What can hang from each mark:
q_562: q_572 q_737
q_737: q_176 q_562 q_563
q_176: q_737
q_822: q_611
q_563: q_737
q_572: q_176 q_611
q_611: q_572 q_822

Every row comes from one small tree of marks. The marks that hang from a mark follow it in brackets, in the order of their numbers. Every link used is in the known rows. Which tree was each row made from?
Known rows:
q_572{q_176{q_737{q_562}} q_611{q_822}}: -82, 239, -39, -129, 231, 41, 117, -337, -145, -148, -34, -343, 174, -248, -46, -125, -247
q_562{q_572{q_176} q_737{q_563}}: -176, 149, 6, -52, 126, -1, 19, -477, -274, 30, -174, -243, 117, -176, -37, 70, 116
q_611{q_572 q_822}: -145, 155, -76, -121, 192, -131, 188, -359, -54, -293, -66, -475, 123, 45, -57, -325, -346
q_737{q_563}: -138, 138, 122, -64, 140, -56, 73, -258, -185, -128, -56, -238, 85, -45, -124, -158, -144
q_563{q_737{q_176}}: -103, 17, 103, 3, 135, -46, 59, -203, -256, -150, -56, -274, 59, -180, -66, -111, -138
q_562{q_737{q_176}}: -110, 48, 16, -34, 150, -18, 49, -299, -261, -92, -57, -286, 44, -123, -23, -84, -136
q_562{q_572}: -219, 166, 27, -103, 151, 16, 87, -391, -189, -29, -25, -266, 85, -4, -94, -224, -210
q_562{q_737}: -122, 176, -51, -51, 171, -36, 26, -390, -225, -85, -85, -282, 67, -45, -16, -204, -138
q_562{q_572 q_737{q_176 q_563}}: -145, -36, 126, -30, 87, 28, 45, -320, -258, 42, -88, -250, 30, -165, -68, 97, 41
q_572{q_176{q_737} q_611{q_822}}: -81, 339, -96, -168, 309, -54, 144, -441, -148, -171, -53, -334, 172, -144, -6, -180, -297
q_562{q_572 q_737}: -179, 147, -40, -66, 144, 27, 26, -467, -222, 29, -85, -279, 57, -46, -25, -146, -81
q_572{q_611}: -162, 281, 44, -112, 239, -14, 189, -338, -165, -132, -50, -254, 132, -28, -87, -230, -372
q_176{q_737{q_562{q_572{q_611{q_822}}} q_563}}: -98, 101, 125, -121, 149, 100, 107, -288, -83, 0, -5, -311, 98, -194, -122, -41, -139
q_572{q_176 q_611}: -179, 337, -11, -117, 259, -23, 194, -405, -221, -146, -111, -246, 193, -123, -63, -133, -301
q_822{q_611{q_572{q_176}}}: -219, 190, -137, -113, 232, -56, 149, -404, -128, -330, -181, -323, 165, 2, -73, -235, -332
q_563{q_737}: -118, 143, 42, -16, 157, -58, 34, -292, -222, -143, -84, -265, 81, -101, -60, -233, -137
q_563{q_737{q_176 q_562}}: -102, -83, 161, 39, 56, 52, 32, -96, -256, -127, -36, -285, 60, -281, -104, -57, -85
q_176{q_737{q_562 q_563}}: -84, 63, 149, -11, 119, 97, -22, -149, -193, -39, 13, -225, 16, -207, -129, -182, -84

Which tree is each row?
-101, 303, 60, -80, 278, 19, 116, -344, -229, -66, -92, -195, 115, -225, -66, -90, -171 => q_572{q_176{q_737{q_563}} q_611}
-165, 214, -132, -125, 208, -145, 188, -427, -111, -308, -126, -467, 185, -45, -29, -229, -269 => q_611{q_572{q_176} q_822}
-140, 120, 182, -53, 154, 188, 90, -249, -169, 89, -8, -210, 47, -232, -144, -73, -133 => q_176{q_737{q_562{q_572{q_611}} q_563}}
-88, -8, 119, -14, 112, -33, 37, -241, -257, -76, -89, -250, 39, -167, -61, 39, -16 => q_562{q_737{q_176 q_563}}
-143, 50, 151, -53, 147, 57, 150, -343, -232, 52, -112, -236, 67, -193, -77, 145, -68 => q_562{q_572{q_611} q_737{q_176 q_563}}
-158, -109, 171, 21, 33, 114, 37, -174, -255, -10, -36, -280, 52, -281, -113, 1, -25 => q_563{q_737{q_176 q_562{q_572}}}
-141, -49, 221, -118, 73, 60, 200, -201, -112, -71, -26, -335, 147, -211, -160, 158, -142 => q_737{q_176 q_562{q_572{q_611{q_822}}} q_563}
-138, 315, -67, -183, 256, -114, 208, -443, -137, -238, -103, -353, 244, -79, -40, -102, -304 => q_572{q_176 q_611{q_822}}
-206, 27, 174, -73, 113, 157, 193, -221, -201, -1, -3, -263, 104, -208, -140, 2, -264 => q_737{q_176 q_562{q_572{q_611}}}
-149, 138, 18, -92, 128, 29, 136, -393, -165, -92, -145, -358, 226, -282, -63, 59, -67 => q_563{q_737{q_562{q_572{q_176 q_611{q_822}}}}}
-85, 181, -59, -89, 229, -98, 111, -368, -116, -227, -108, -415, 107, -148, -34, -185, -137 => q_611{q_572{q_176{q_737{q_563}}} q_822}
-134, 215, -27, -143, 184, -54, 144, -539, -164, -44, -195, -328, 205, -167, -20, 151, 5 => q_562{q_572{q_176 q_611{q_822}} q_737{q_563}}
-139, 34, 159, -28, 93, 154, -16, -228, -193, 75, 19, -225, 9, -207, -136, -124, -27 => q_176{q_737{q_562{q_572} q_563}}
-105, 118, 91, -16, 136, 83, -18, -218, -248, -51, -44, -219, 78, -299, -99, -86, -13 => q_572{q_176{q_737{q_562 q_563}}}
-155, 270, -126, -164, 217, -42, 152, -599, -170, -65, -161, -362, 212, -124, 17, 32, -120 => q_562{q_572{q_176 q_611{q_822}} q_737}
-127, -90, 244, -10, 42, 56, 73, -62, -221, -111, -9, -249, 63, -224, -168, 17, -94 => q_737{q_176 q_562 q_563}
